Every row comes from one small tree of marks. Brackets hold a mark, then the marks that hang from it, in the order of their numbers. Every link used is in the known rows. Which tree was each row made from?
Known rows
(k480 (k172 (k704 (k695 (k941 k34))))): [ 0.86  0.90  2.88  0.68  1.93 -0.17  4.45  0.53 -2.15  4.54  0.42 -7.88
  3.24 -0.15  1.52  0.83 -0.24 -0.02  1.72  3.12 -0.57  4.48 -0.27  0.00]
(k438 (k806 (k695 (k941 (k34 k596))))): [ 0.85 -3.25  4.17 -0.52 -0.69  1.03  2.33 -1.98 -3.86  2.57  2.68 -4.98
  0.46 -0.32 -0.28 -0.85 -0.71  1.65 -0.67  2.05 -3.43 -0.47  3.07 -0.34]
(k695 (k176 k568) k704 k941): [-1.68 -1.67  1.71  1.26  0.12 -2.90  3.12  1.28 -1.16 -2.04  3.36 -4.75
  0.05  3.48  1.12 -0.12  2.61 -1.38 -1.98  2.22 -0.65 -0.63 -3.63  1.40]
(k172 k480 (k704 (k695 k176 k941))): [ 0.08  3.89  2.58  0.48  2.34 -1.78  5.60  1.09 -3.79  3.85 -1.21 -8.30
  3.20  0.16  1.83  1.37  1.72 -1.82  2.75  2.79 -1.00  4.59 -0.28 -1.16]
(k806 k438): [ 1.06 -0.83  0.28 -1.10  0.74  2.07  1.96 -1.97 -1.81  1.04  2.30 -4.29
  2.28  0.68  0.36  0.20  1.03  1.91 -0.35  0.13 -2.91 -0.60  2.06  1.21]
(k172 k480 k704): [ 0.32  2.98  2.19  0.53  3.72 -0.35  5.09 -0.91 -1.95  4.87  0.10 -7.74
  3.73 -0.06  1.49  0.43  1.49 -0.47  2.20  2.87 -0.64  4.45 -0.75 -1.39]
(k176 k568 k695): [-0.60 -1.96  1.01 -2.01  0.54 -0.38  2.95 -0.05 -3.45  1.62  4.43 -5.49
  1.41  1.04  3.02 -1.32  3.17  1.59 -2.25  2.14 -2.72 -1.83 -0.90  3.59]
(k806 k438 (k695 k176 (k704 k172) (k941 k34))): [-0.21 -1.34  3.01  0.77  0.89  3.47  2.35 -1.20 -1.98 -1.68  0.68 -5.11
  2.48  3.07 -1.39 -0.07 -1.63  1.55 -1.61  0.63 -1.84  2.68 -0.06 -0.22]
(k596 k34 (k568 k176)): [-0.01 -6.25  1.26  0.05 -0.69 -1.14  2.07  2.20 -4.50 -1.25  5.32 -4.28
  4.82 -1.78  0.20 -2.58  2.25 -1.02 -2.37  2.99 -3.73 -1.54  1.97  2.76]
(k941 (k34 (k596 (k568 (k176 (k695 (k704 k172))))))): [ 1.29 -3.11  4.75 -0.04 -1.03 -0.04  3.33  2.65 -2.68 -0.11  4.70 -6.16
  3.67 -0.70  0.31 -3.37  0.10  1.07 -2.37  4.51 -1.97  1.23  1.32  1.77]
(k34 k596 k941): [ 1.75 -2.57  4.15 -1.42 -1.10 -0.31  1.53  1.60 -2.25  0.03  3.32 -5.21
  1.63 -1.35 -0.36 -1.87  0.78 -0.16 -0.30  4.22 -2.79 -0.12  2.45  0.54]
(k438 (k806 (k695 (k176 k568) k941))): [ 0.00 -2.79  2.67  0.05  0.21 -0.20  2.18 -2.18 -3.81  1.73  2.63 -4.77
  0.17  0.58 -0.13 -0.07  1.29  1.31 -0.70  1.22 -3.54 -0.94  2.38  0.14]
(k596 (k34 k941) (k568 (k176 (k695 (k704 k172))))): [ 0.58 -6.42  3.26  0.34  0.14 -0.26  2.89  2.65 -4.71 -1.51  5.26 -5.94
  5.32 -0.52  0.32 -4.76  0.48 -0.64 -3.13  3.96 -2.50 -0.57  1.09  2.62]
(k941 k34): [ 0.82 -1.56  3.04 -0.75 -0.60  0.35  3.10  0.97 -1.16  1.78  3.34 -4.62
  2.06  0.02  0.89 -0.32  0.94  0.62 -0.91  3.95 -2.79  0.15  1.15  1.26]
(k568 (k176 (k695 (k704 k172) (k941 (k34 k596))))): [ 0.61 -2.36  2.89 -0.84 -0.99 -0.72  3.59  2.21 -1.43  1.31  4.54 -4.90
  3.43  0.90  2.50 -2.92 -0.03  1.32 -1.43  1.90 -0.51  0.27 -0.63  2.64]
(k176 (k695 (k704 (k172 k480)) (k941 (k34 k596)))): [ 0.26 -0.48  4.13 -1.06  0.75  0.08  4.60  0.88 -2.14  2.43  2.46 -7.23
  2.06  2.73  2.78 -2.75 -1.50  1.06 -1.60  4.33  0.67  1.05 -2.72  0.58]
(k176 k568 (k695 (k704 (k172 k480)))): [-0.80 -1.55  2.01  0.35  2.60  1.00  4.12 -0.39 -2.65  1.79  3.59 -7.40
  2.28  2.60  2.81 -2.15  1.74  2.36 -2.72  1.99 -0.32  1.37 -2.59  2.56]
(k596 k34 k568): [-0.14 -5.49  1.44 -0.31  0.05 -0.44  2.22  1.07 -4.62 -0.59  4.22 -5.02
  3.62 -1.08  0.02 -1.84  2.04 -1.06 -2.47  4.28 -3.68 -1.91  1.48  1.58]
(k176 k568): [-0.72 -2.72  0.36 -0.27  0.39 -0.20  1.87 -0.45 -2.11  0.34  4.23 -4.63
  1.42 -0.30  1.20  0.34  3.72  0.41 -1.16  1.30 -3.12 -0.40  0.03  2.91]
(k704 (k172 k480) (k695 (k941 k34))): [ 0.58  0.70  2.81  0.47  0.81  0.81  4.08  1.26 -3.31  2.70 -0.52 -8.42
  3.48 -0.47  1.69  0.78 -0.69 -0.73  2.16  2.76 -0.49  5.24  0.87  0.21]
(k34 (k596 k568) k941): [ 1.66 -4.20  3.95 -1.04 -0.98 -0.71  1.79  1.89 -3.49 -1.35  4.22 -5.73
  2.32 -2.44 -1.28 -2.97  1.10 -0.94 -1.10  4.66 -3.12 -0.45  2.72  0.91]
(k172 k480 (k704 (k695 k176 (k941 k34)))): [ 0.25  3.87  3.41  0.57  1.96 -1.80  5.72  1.63 -3.94  3.50 -0.94 -8.47
  3.37  0.10  1.69  1.02  1.28 -1.92  2.55  3.35 -1.23  4.94 -0.21 -1.05]
(k596 (k568 (k176 (k695 k704 k941)))): [-0.02 -4.52  0.83 -0.59 -0.13 -0.99  3.89  1.21 -2.71  0.40  5.08 -4.66
  3.25 -0.56  1.13 -2.67  1.79  0.05 -2.23  1.92 -1.66 -1.65 -0.07  2.89]
(k704 k172 (k695 (k176 k568) (k941 k34))): [ 0.16 -0.15  2.50  0.62 -0.44 -0.96  3.14  2.50 -3.47 -0.18  0.95 -7.45
  2.84  0.28  1.36  0.76  1.62 -0.78  0.69  2.66 -1.74  3.22  1.09  1.69]
(k568 (k176 (k695 (k704 (k172 k480)) k941))): [ 0.09 -1.60  1.56 -0.49  0.50 -0.66  4.02  1.14 -1.16  2.37  3.61 -5.12
  3.47  1.29  2.89 -2.11  0.41  1.13 -0.65  1.08  0.15  0.81 -1.37  2.26]

Write each row's tree
[ 0.64  1.42  2.09  0.76  2.33 -1.11  4.28  0.61 -2.05  4.26  0.03 -7.70
  3.03  0.31  1.52  1.26  0.84 -0.06  1.93  2.86 -0.46  4.01 -0.27 -0.25] -> (k480 (k172 (k704 (k695 k176 k941))))
[ 0.79 -3.81  2.78 -0.62 -0.92 -1.08  2.62  1.93 -3.05 -0.51  4.58 -5.77
  3.35 -1.28  0.42 -3.25  0.92  0.35 -1.72  3.13 -1.34  0.05  0.85  1.71] -> (k34 (k596 (k568 (k176 (k695 (k704 k172) k941)))))
[-0.20 -0.32  2.33 -1.05  1.79  0.37  4.82 -0.37 -1.47  3.46  1.93 -6.83
  1.78  3.26  3.21 -1.80 -0.74  1.23 -1.20  3.15  1.09  0.41 -3.23  0.54] -> (k176 (k695 (k704 (k172 k480)) k941))
[-0.89 -2.73  3.67 -1.18 -0.79 -0.74  3.56  1.30 -3.61 -0.34  4.97 -6.16
  0.76  2.28  2.76 -2.84  0.60  0.47 -3.37  3.19 -1.43 -1.03 -3.25  3.25] -> (k176 k568 (k695 k704 (k941 (k34 k596))))
[ 0.56 -6.39  2.83 -0.82 -0.71 -1.14  2.44  2.90 -5.35 -1.51  5.54 -5.06
  4.82 -1.33  0.47 -4.30  1.21 -1.23 -2.74  4.04 -3.70 -1.96  1.79  3.01] -> (k596 (k34 k941) (k568 (k176 k695)))
[-0.81  0.59  2.22  1.99  2.25 -2.12  3.98  0.75 -0.09  0.11  0.95 -6.66
  1.78  3.77  1.07 -0.26  0.68 -0.97 -0.07  3.19  1.67  2.65 -3.51 -1.03] -> (k695 k176 (k704 (k172 k480)) k941)
[ 0.97 -4.03  2.06 -0.84 -1.39 -1.30  1.88  1.97 -3.13 -0.56  4.84 -4.65
  3.13 -2.64 -0.26 -2.20  2.34  0.18 -1.30  2.84 -2.91 -0.64  2.66  1.89] -> (k34 (k596 (k568 k176)))
[ 0.68  1.83  1.59  1.33  2.28  0.04  4.04  1.54 -2.99  2.76 -1.07 -8.21
  3.77  0.31  1.23  1.44  2.23  0.74  1.74  2.32 -0.81  4.97  2.38 -0.09] -> (k704 (k172 k480) (k695 k176))
[-0.91 -0.81  1.86  0.72  0.19 -2.51  3.76  1.23 -0.17 -0.27  2.25 -4.41
  0.15  3.84  1.18  0.10  1.58 -0.93 -1.37  2.91  0.02 -0.98 -3.01  0.05] -> (k695 k176 k704 k941)
[ 0.06 -0.85  1.99  2.36  3.43  2.28  4.45 -1.07  0.44  3.11  1.39 -6.84
  2.79  2.43  0.96 -0.52  0.23  2.08 -0.96  2.03  1.25  3.64 -1.54 -0.46] -> (k695 (k704 (k172 k480)))
[-0.12  3.42  3.32  0.84  1.92 -1.99  5.41  1.67 -4.45  2.62 -0.41 -8.62
  3.34 -0.06  1.66  0.90  1.79 -2.15  2.25  3.02 -1.57  5.08 -0.50 -0.42] -> (k172 k480 (k704 (k695 (k176 k568) (k941 k34))))
[ 0.10  1.64  2.15 -0.10  0.47 -1.35  4.72  1.25 -3.30  2.47  0.64 -6.82
  2.43  0.28  1.84  1.19  2.59 -1.07  1.05  2.17 -2.24  1.86  0.18  0.68] -> (k172 (k704 (k695 (k176 k568) k941)))
[ 0.38 -0.25  3.12  0.50 -0.94 -1.23  2.80  3.00 -3.92 -0.73  1.11 -7.65
  2.87 -0.13  1.14  0.33  1.52 -0.79  0.60  3.03 -1.87  3.36  1.49  1.58] -> (k704 k172 (k695 (k176 k568) (k941 (k34 k596))))
[-0.55 -0.68  1.92  0.93  2.05  3.24  2.35 -1.98 -2.11 -0.97 -0.11 -5.45
  2.49  3.05 -1.25  0.44 -1.13  1.40 -0.82 -0.09 -1.23  3.19 -0.47 -0.75] -> (k806 k438 (k695 k176 (k704 (k172 k480)) k941))
[-0.28 -0.96  3.87  1.64  1.38  0.65  4.36  0.15 -0.24  1.21  1.82 -7.08
  2.27  2.48  1.18 -1.20 -2.10 -0.64 -0.43  3.48  1.48  3.68 -3.52 -0.41] -> (k695 (k704 (k172 k480)) (k941 k34))
[ 1.04 -1.90  2.96  0.10 -1.27  0.46  3.38  2.47 -3.63  0.80  1.57 -7.33
  3.93 -1.57  1.08 -0.59 -0.31 -0.47  0.72  2.49 -1.41  3.33  2.15  1.68] -> (k704 k172 (k695 (k941 (k34 (k596 (k568 k176))))))
[ 0.95  0.95  2.01  0.86  2.73  0.43  4.43  0.00 -1.86  5.29  0.18 -7.77
  3.36 -0.16  1.48  1.16  0.68  0.97  1.61  2.47 -0.58  4.36  0.41 -0.05] -> (k480 (k172 (k704 k695)))
[ 0.43  2.05  2.24 -0.35  0.50 -1.18  5.04  1.21 -2.84  3.31  0.09 -6.64
  2.48  0.44  1.85  1.30  2.09 -0.86  1.34  2.51 -1.89  1.71  0.50  0.02] -> (k172 (k704 (k695 k176 k941)))
[ 0.77 -3.81  2.31 -1.76 -1.80 -1.95  2.16  2.19 -3.68 -0.53  4.87 -4.92
  2.82 -2.13  0.54 -2.78  1.65 -0.22 -1.34  3.25 -2.54 -1.33  1.60  2.06] -> (k34 (k596 (k568 (k176 (k695 k941)))))
[ 0.05  3.49  2.45  1.21  2.91 -1.19  5.44  1.06 -4.11  3.56 -0.62 -8.53
  3.59 -0.10  1.55  1.24  2.92 -0.81  1.98  2.30 -1.66  5.07  0.49 -0.42] -> (k172 k480 (k704 (k695 (k176 k568))))
[ 0.41 -6.00  2.68 -0.26 -0.05 -0.35  2.06  1.60 -4.81 -1.45  4.30 -5.42
  3.67 -1.26 -0.59 -2.75  1.30 -1.84 -2.28  4.92 -3.87 -1.60  1.76  1.48] -> (k596 (k34 k941) k568)
[ 0.37 -0.08  1.23  1.12  0.99  0.21  3.20  1.64 -3.01  1.17  0.62 -7.29
  3.21  0.24  1.20  1.25  3.20  1.10  0.34  1.67 -1.91  3.17  2.49  1.65] -> (k704 k172 (k695 (k176 k568)))
[-0.03 -1.33  3.29 -1.80 -0.18  0.07  4.81  0.71 -1.75  2.67  3.19 -5.49
  0.87  3.19  3.12 -2.03 -0.72  1.11 -2.42  3.79 -0.36 -1.63 -2.77  1.45] -> (k176 (k695 k704 (k941 k34)))
[ 0.49 -2.56  4.18  1.35  0.86  1.06  3.28 -1.91 -2.70  2.23  2.04 -5.68
  0.82  1.85 -0.37 -0.88 -0.54  2.15 -1.30  1.92 -1.96  0.77  1.75 -0.87] -> (k438 (k806 (k695 k176 (k704 k172) (k941 k34))))
